Every row comes from one small tree of marks. Brackets hold a mark, then the marks that hang from it, in alphabetical order. Every link used is in the known rows. Which tree was each row made from?
Known rows:
{mopu {fizu gokufum {mugos domod}}}: -0.59, -0.86, 1.11, 3.51, -1.60, 4.06, -1.45, 1.23, 2.40, -0.13, 2.85, 2.92, 6.54, 5.37, 4.23, 0.73, 2.20, -3.08, 5.89, 4.11, -6.38, -0.09
{domod {mugos renebu soref}}: 0.29, 1.82, 1.56, -5.14, 1.32, -1.35, 2.31, -0.50, -0.64, -1.59, -4.30, -0.06, -4.57, -4.18, 2.11, -2.69, 0.41, 2.78, -0.62, -1.80, 4.02, 1.24
{mopu {fizu gokufum {mugos soref}}}: -1.82, -1.43, 0.30, 3.29, -2.87, 4.19, 0.02, 1.82, 3.27, -0.01, -0.16, 1.73, 6.81, 4.17, 4.23, 1.72, -0.19, -5.31, 4.57, 3.33, -3.34, 0.51
{mugos soref}: -1.27, 0.01, -2.64, 0.05, -3.36, -0.12, -1.49, 0.69, 0.45, -1.63, 0.97, -1.25, -0.93, -0.86, 3.50, -3.33, -1.53, 1.12, 0.41, -2.81, -0.51, 0.69
{renebu gagod {mugos fizu soref}}: 1.41, -0.07, -1.30, 0.70, -0.91, -1.31, -1.79, -3.75, -0.10, 2.64, -3.34, -1.87, 1.36, 0.49, -6.60, 0.10, -1.22, -0.45, -4.70, -1.08, -0.78, 0.40
{mugos domod fizu {renebu gagod}}: 3.74, 2.46, 1.19, -1.66, 0.24, -4.10, 1.55, -2.20, -0.71, -0.36, 1.93, -3.05, -3.94, -0.58, -3.33, -0.59, 2.22, 4.91, -2.97, 1.09, -0.97, -0.08
{fizu gokufum mopu mugos}: -2.24, -1.21, 0.32, 5.02, 0.21, 5.72, -0.92, 6.84, -0.51, -0.79, 4.90, 1.83, 1.11, 0.93, 4.90, 2.18, 0.88, -1.89, 2.92, -0.39, -2.83, -3.84
{domod mugos}: 0.11, 2.30, 1.24, -0.42, -0.72, 4.13, -2.24, 1.92, -1.95, -0.61, -2.45, 0.87, -2.81, -2.05, 4.21, -2.40, 2.38, 2.81, 0.31, -3.85, -0.81, -1.89
{renebu gagod {mugos domod}}: 0.22, 0.19, -1.25, 1.14, 2.56, -0.46, -4.39, -4.23, -2.05, 0.96, 1.66, -0.90, -0.10, 0.57, -2.78, -2.03, 2.18, 3.52, -1.70, -4.24, -6.85, 0.06
{mopu {fizu gokufum mugos}}: -1.60, -0.08, 1.08, 5.86, -2.00, 7.30, -2.13, 4.40, 1.11, -1.84, -0.36, 2.22, 5.87, 4.82, 5.51, 3.72, 1.60, -4.04, 4.51, 2.29, -5.93, -3.33
{fizu mopu {mugos domod renebu soref}}: 0.64, -1.86, -1.49, -5.85, 2.87, -5.50, 3.31, -1.98, -1.53, 1.97, 6.51, -1.04, -2.37, -1.93, 3.94, -4.05, -0.28, -1.46, 2.17, 1.62, 2.54, 5.23
{fizu {mugos domod renebu soref}}: -0.27, -0.71, -2.73, -5.00, 0.94, -3.98, 2.86, -2.61, 0.29, -1.37, 4.05, -0.60, -1.13, -1.00, 2.40, -4.08, 0.24, -0.34, 2.53, 2.29, 1.35, 5.21
{mopu {fizu gokufum}}: -1.36, 0.43, 1.68, 6.14, -3.17, 6.36, -3.01, 4.20, 1.74, -2.81, -2.11, 1.76, 3.28, 4.14, 4.58, 3.27, 0.55, -0.32, 2.96, -0.23, -5.92, -4.98
{mugos domod}: -0.28, 0.51, -1.82, 0.20, -1.95, 0.07, -2.58, -0.45, -0.02, -1.56, 4.52, -0.06, -1.50, 0.20, 3.90, -4.53, 1.00, 3.12, 1.49, -2.48, -2.91, 0.39
{mopu {fizu gokufum {mugos renebu}}}: -1.78, 0.88, 2.02, 4.15, 0.89, 5.34, 0.76, 3.96, 0.07, -4.45, -2.33, 1.81, 3.04, 3.44, 4.85, 5.51, 1.92, -2.72, 3.75, 3.34, -3.50, -3.85
{renebu {mugos {fizu gokufum mopu} soref}}: -0.57, -2.76, 0.41, 2.64, -0.55, 0.61, -0.48, 1.43, 2.20, 2.06, -3.05, 2.91, 2.68, 0.99, -4.22, 1.94, -4.71, -3.66, -2.03, 1.17, 2.83, -2.77
{mopu {fizu {mugos renebu}}}: -0.25, 0.92, -0.15, 0.28, 0.56, 2.92, -0.42, 0.98, -2.79, -2.31, -2.44, -0.52, 1.00, 2.02, 6.86, 2.51, 2.14, -2.92, 2.84, 1.52, -2.97, -1.33
{gagod {renebu {mugos domod fizu}}}: -2.95, 0.68, -2.44, -0.66, -0.31, 1.62, -2.76, -1.94, -1.99, -0.24, -2.87, 0.88, 0.80, -1.66, -3.02, 1.18, -0.83, -1.20, 0.88, -2.71, 3.82, 1.08
{mopu {fizu gokufum {mugos renebu soref}}}: -1.23, -0.22, 1.21, 1.53, 0.04, 2.23, 2.52, 1.54, 2.36, -3.05, -1.94, 1.07, 4.07, 3.10, 3.57, 3.57, -0.32, -4.36, 3.57, 4.17, -1.16, -0.14
{mopu fizu}: -0.06, 0.83, -0.48, 2.89, -3.47, 3.92, -4.09, 1.07, -1.15, -0.41, -2.02, -0.56, 1.34, 2.88, 6.86, 0.43, 0.78, -0.67, 1.77, -2.03, -5.37, -2.41
{renebu gagod mugos}: -1.07, 0.83, -1.08, 3.60, 1.96, 3.11, -4.88, -1.06, -3.37, -0.91, -1.72, -1.51, -0.76, 0.02, -1.56, 1.22, 1.52, 2.43, -2.80, -6.02, -6.27, -3.23
{mugos domod renebu}: 0.04, 1.38, -0.91, -2.03, 0.64, -2.16, 0.34, -0.60, -1.12, -3.98, 2.43, -0.24, -4.69, -1.21, 3.06, -2.75, 0.81, 4.24, 0.78, -1.64, -0.66, -0.17

Which tree is each row?
3.20, -0.79, -0.01, -5.78, -0.20, -7.55, 3.90, -2.38, 0.73, 2.87, 2.80, -1.11, -3.55, -1.76, -0.71, -3.50, -2.82, 0.23, -1.77, 2.83, 5.80, 3.20  {mugos domod {fizu mopu} renebu soref}
-1.41, 0.21, -2.43, -2.35, 0.49, -0.87, 2.06, 0.46, -0.65, -3.20, 0.74, -1.40, -1.25, -1.37, 3.99, -1.38, -0.04, -1.19, 1.44, 0.55, 1.98, 1.89  {fizu {mugos renebu soref}}
1.84, 0.80, 0.55, -0.93, -0.12, -1.17, 1.23, 3.09, -2.78, -0.44, -0.95, -1.19, -5.14, -1.68, 2.13, 1.73, -1.16, 0.68, -2.50, 0.15, 3.58, -3.19  {mugos {fizu mopu} renebu}
-4.56, -1.27, -4.08, -2.45, 1.26, -0.71, -1.78, -3.71, -1.30, -0.47, -0.72, -0.01, 0.69, -2.90, -0.99, -1.47, -1.63, -0.60, 2.63, -5.22, 3.04, 4.98  {gagod {renebu {mugos domod soref}}}
2.23, 0.39, -0.30, 0.54, 0.38, -1.47, -3.18, -4.63, -1.00, 2.54, -0.20, -0.70, 1.18, 1.40, -6.20, -0.95, 1.08, 1.98, -3.47, -0.89, -3.09, -0.14  {renebu gagod {mugos domod fizu}}
0.09, -0.18, 1.88, 4.71, -2.46, 3.55, -0.41, 6.64, 1.65, 0.05, 1.07, 1.84, -0.17, 0.99, 0.85, 2.94, -1.32, -0.42, -0.58, 0.88, 0.64, -5.66  {mugos {fizu gokufum mopu}}
0.47, -0.45, 0.34, 0.99, -4.81, -1.91, 1.70, 0.04, 6.23, -0.48, 2.44, 1.96, 2.51, 1.79, -2.91, -2.48, -2.45, 0.43, 0.81, 3.99, 2.17, 1.27  {mugos domod {fizu gokufum} soref}
-0.63, -0.62, -1.92, 1.19, 1.26, -0.44, -3.09, -3.35, -1.31, 0.85, -1.41, -2.09, 0.27, -0.45, -2.73, -1.00, -0.07, 1.31, -2.68, -4.73, -3.87, 0.28  {renebu gagod {mugos soref}}
0.47, -1.46, -2.13, -1.29, 1.61, -3.83, -2.35, -6.76, -0.14, 2.54, 2.05, -1.36, 0.83, -0.19, -4.14, -4.21, 0.14, 2.18, -1.89, -3.21, -4.18, 3.58  {renebu gagod {mugos domod soref}}
-1.52, -1.29, -1.65, -1.59, 1.41, 0.11, -2.08, -0.97, -3.64, 3.48, -0.86, 0.43, -0.46, -2.59, -1.85, 1.58, -1.37, -2.18, 0.40, -2.93, 4.69, 1.38  {gagod {renebu {mugos domod {fizu mopu}}}}
-5.08, -0.35, -1.13, 3.17, -1.32, 4.04, -0.52, 1.87, 1.69, -2.50, -6.21, 2.03, 3.52, -1.34, -5.46, 5.54, -3.14, -3.24, 0.81, -1.44, 6.23, -0.94  {gagod {renebu {mugos {fizu gokufum} soref}}}
2.45, 3.81, 6.42, 1.32, 2.12, 2.67, 2.98, 2.84, 0.97, -1.72, -4.95, 0.27, -2.94, -1.56, -4.76, 4.51, 3.82, 4.79, -3.25, 1.11, 0.98, -4.33  {domod {mugos {fizu gokufum} {renebu gagod}}}
2.34, 2.06, 2.22, -5.50, -0.77, -2.42, 3.58, -1.20, 0.56, 0.19, -6.46, 0.19, -3.17, -3.27, -1.09, -1.86, -0.64, 0.88, -2.36, 2.04, 7.35, 1.34  {domod {mugos fizu renebu soref}}
-2.17, -2.32, -0.31, 2.47, -0.67, 2.42, 1.01, 4.74, 1.48, 0.71, 5.07, 1.17, 2.46, 0.44, 3.68, 0.39, -1.14, -3.05, 2.84, 0.76, -0.33, -0.23  {fizu gokufum mopu {mugos soref}}
1.15, 1.33, -0.38, 3.05, -0.50, 1.96, -3.68, -1.58, -1.91, 0.91, -3.67, -1.37, 0.39, 0.76, -5.13, 1.97, 0.68, 0.82, -4.42, -2.31, -2.79, -3.32  {renebu gagod {mugos fizu}}
1.39, -0.76, 2.12, 2.21, -1.89, -0.04, 0.23, 3.28, 2.67, 1.81, 4.73, 2.26, 0.17, 1.44, -0.26, -0.31, -0.71, 0.47, 0.31, 2.47, 0.34, -2.30  {mugos domod {fizu gokufum mopu}}
3.67, 4.27, 4.18, -2.32, 1.68, -0.01, 1.92, 0.08, -2.25, 0.47, -4.83, -2.08, -4.83, -2.41, -2.88, 1.55, 3.97, 4.71, -4.36, -0.20, 1.56, -1.97  {domod {mugos fizu {renebu gagod}}}
2.10, 2.48, 2.61, -4.35, 2.98, -2.16, 2.80, -1.70, -1.50, 0.13, -2.50, -3.10, -5.03, -4.11, -0.57, -1.47, 3.07, 4.95, -2.52, -2.88, 0.52, 1.84  {domod {mugos {renebu gagod} soref}}
-1.82, -1.63, 0.59, 0.35, 2.52, 0.22, 3.79, 4.40, 0.49, -1.75, 3.10, 0.97, -0.74, -1.07, 3.01, 2.12, -0.95, -2.00, 2.06, 1.63, 2.09, -0.64  {fizu gokufum mopu {mugos renebu soref}}
-1.15, -1.97, 0.33, 2.20, 0.85, 2.14, -0.27, 4.11, 0.63, 0.86, 8.43, 2.50, 1.63, 1.25, 3.89, -1.08, 1.23, -1.09, 4.06, 1.25, -3.09, -0.59  {fizu gokufum mopu {mugos domod}}
-0.84, -1.51, 1.31, 5.09, 0.34, 3.65, -2.72, 3.69, 0.32, 0.21, -3.05, 3.74, 1.37, 1.68, -2.88, 4.28, -2.14, -2.32, -2.03, 0.29, 0.47, -6.16  {renebu {mugos {fizu gokufum mopu}}}
-1.25, -1.99, -3.19, -2.32, 0.10, -3.25, -2.83, -5.38, 0.70, 0.51, 0.40, 1.36, 1.28, 0.04, -1.22, -5.41, -2.20, -0.23, 0.12, -2.22, -0.72, 3.28  {renebu {mugos domod soref}}
3.77, 1.01, 0.33, -4.15, -0.22, -7.06, 3.76, -4.57, 1.82, 1.35, 2.34, -3.73, -2.86, -0.74, -4.80, -2.55, 0.40, 3.74, -3.30, 2.38, 1.57, 3.87  {mugos domod fizu {renebu gagod} soref}
0.37, -1.44, 1.16, 2.19, -3.43, 0.37, 1.41, 4.21, 3.16, 1.54, 1.45, 1.12, 0.83, 0.61, -0.38, 0.74, -3.53, -1.50, -0.85, 1.95, 3.21, -1.88  {mugos {fizu gokufum mopu} soref}
-3.86, 1.26, -2.45, 1.82, -0.83, 4.69, -3.30, 1.28, -3.12, -1.79, -6.47, 0.40, 0.40, -2.24, -2.01, 4.31, -1.11, -2.00, -0.08, -4.18, 4.25, -2.07  {gagod {renebu {mugos fizu}}}
-0.46, 0.09, 2.12, 1.56, 1.36, 2.03, 1.31, 0.65, 1.34, -2.71, 1.17, 2.16, 3.38, 4.18, 3.78, 2.26, 2.30, -1.81, 4.90, 4.97, -3.94, -0.31  {mopu {fizu gokufum {mugos domod renebu}}}
0.43, -0.01, -1.76, -4.46, 0.09, -5.40, 2.32, -3.02, 0.87, -2.27, 2.46, -1.27, -3.42, -1.79, 1.97, -4.64, -1.21, 2.94, 0.64, -0.45, 1.81, 3.39  {mugos domod renebu soref}
2.37, 0.62, -0.92, -4.87, -2.04, -6.54, 3.15, -3.41, 2.10, -0.78, 0.32, -0.88, -2.48, -0.85, -1.69, -3.66, -2.14, 0.96, -1.06, 3.44, 5.03, 3.33  {mugos domod fizu renebu soref}
2.43, -0.82, -1.20, -1.81, -0.52, -4.92, -1.35, -6.87, 1.47, 4.38, 0.00, -1.24, 2.17, 0.96, -7.83, -2.92, -0.95, 0.55, -3.63, 0.70, -0.91, 3.60  {renebu gagod {mugos domod fizu soref}}
2.01, -3.08, -1.53, -3.53, -0.06, -5.42, -1.03, -4.89, 0.49, 6.00, 0.71, 1.23, 0.93, 0.27, -3.57, -4.03, -3.89, -2.84, -2.19, 1.24, 3.03, 3.25  {renebu {mugos domod {fizu mopu} soref}}
1.19, 0.25, -1.04, -4.11, 2.71, -4.93, 3.38, -3.71, -0.32, 0.45, 5.77, -3.46, -1.54, -1.30, -0.40, -3.14, 2.38, 2.08, 0.41, 1.03, -1.83, 5.64  {fizu {mugos domod {renebu gagod} soref}}
-4.44, -0.88, 0.48, 4.61, 1.18, 6.04, -1.48, 5.19, -1.61, -0.58, -4.03, 2.06, 1.01, -1.81, -2.80, 7.61, -1.85, -2.87, 0.27, -3.03, 4.66, -4.45  {gagod {renebu {mugos {fizu gokufum mopu}}}}
1.36, 0.71, 0.20, -1.62, 1.37, -0.83, 2.01, -2.48, -1.87, 1.38, -0.76, -4.48, 1.53, 1.98, 2.33, 1.88, 2.35, -1.94, 0.51, 1.72, -4.01, 2.79  {mopu {fizu {mugos {renebu gagod} soref}}}
1.61, 3.86, 3.82, -1.72, 3.88, 1.23, 0.78, 0.20, -3.63, -1.47, -2.70, -2.17, -6.18, -3.62, 0.92, 0.59, 4.86, 6.25, -2.63, -4.20, -1.71, -1.92  {domod {mugos {renebu gagod}}}
2.01, -0.44, 0.26, 2.16, 1.36, 0.73, -3.35, -0.36, -3.64, 4.70, -1.20, -1.71, -0.90, 0.20, -3.85, 2.00, 0.37, -0.08, -5.12, -2.58, -2.09, -3.48  {renebu gagod {mugos {fizu mopu}}}
0.42, -0.75, 1.66, 0.52, -0.48, -1.88, 4.20, 3.72, 2.71, -0.89, -0.85, 0.62, -2.01, -1.19, -1.05, 2.67, -3.39, -0.43, -1.79, 2.88, 5.77, -2.22  {mugos {fizu gokufum mopu} renebu soref}
1.69, 0.94, 4.92, 1.74, -0.88, 4.31, 0.45, 5.51, 0.70, 2.44, -2.20, 3.34, -0.91, -0.82, 0.11, 1.78, 0.79, 0.27, -0.99, 1.05, 2.58, -4.78  {domod {mugos {fizu gokufum mopu}}}
-2.65, -0.92, -3.42, -3.20, -1.31, -1.98, -0.85, -4.21, 0.21, 1.53, -2.79, 0.22, 2.05, -2.03, -4.65, -0.55, -2.68, -2.53, 0.69, -1.01, 6.33, 4.80  {gagod {renebu {mugos domod fizu soref}}}
-0.58, 0.21, 2.61, 3.67, 4.66, 2.93, 2.36, 5.63, -2.15, -1.44, 4.82, -1.84, -2.42, -0.64, 1.58, 5.08, 3.61, 1.47, 0.18, -0.63, -3.75, -3.87  {fizu gokufum mopu {mugos {renebu gagod}}}
0.69, 1.32, -0.42, -1.16, 1.30, -2.83, 1.81, -0.78, -0.79, -2.20, 0.66, -4.37, -4.52, -2.49, -0.26, -0.24, 0.69, 4.45, -2.52, -3.13, -1.27, 0.76  {mugos {renebu gagod} soref}
-1.78, -0.64, -0.17, -1.13, 1.19, -1.75, 4.21, 0.37, 3.45, -3.69, 4.14, 1.72, 0.91, 0.20, 0.81, -1.35, 0.06, -0.08, 3.38, 3.75, 1.10, 2.58  {fizu gokufum {mugos domod renebu soref}}
1.32, -1.59, -1.86, -2.94, -2.53, -1.51, -0.90, -3.97, 1.31, 3.60, 3.19, -0.26, 5.77, 3.33, 4.74, -4.19, 0.40, -4.34, 4.69, 3.51, -3.13, 6.09  {mopu {fizu {mugos domod soref}}}
0.79, -1.33, -2.50, -2.66, -2.02, -4.03, -1.92, -5.63, 2.09, 2.31, -1.92, 1.56, 2.65, 0.97, -4.73, -4.10, -3.47, -1.89, -1.74, 1.74, 2.41, 3.13  {renebu {mugos domod fizu soref}}
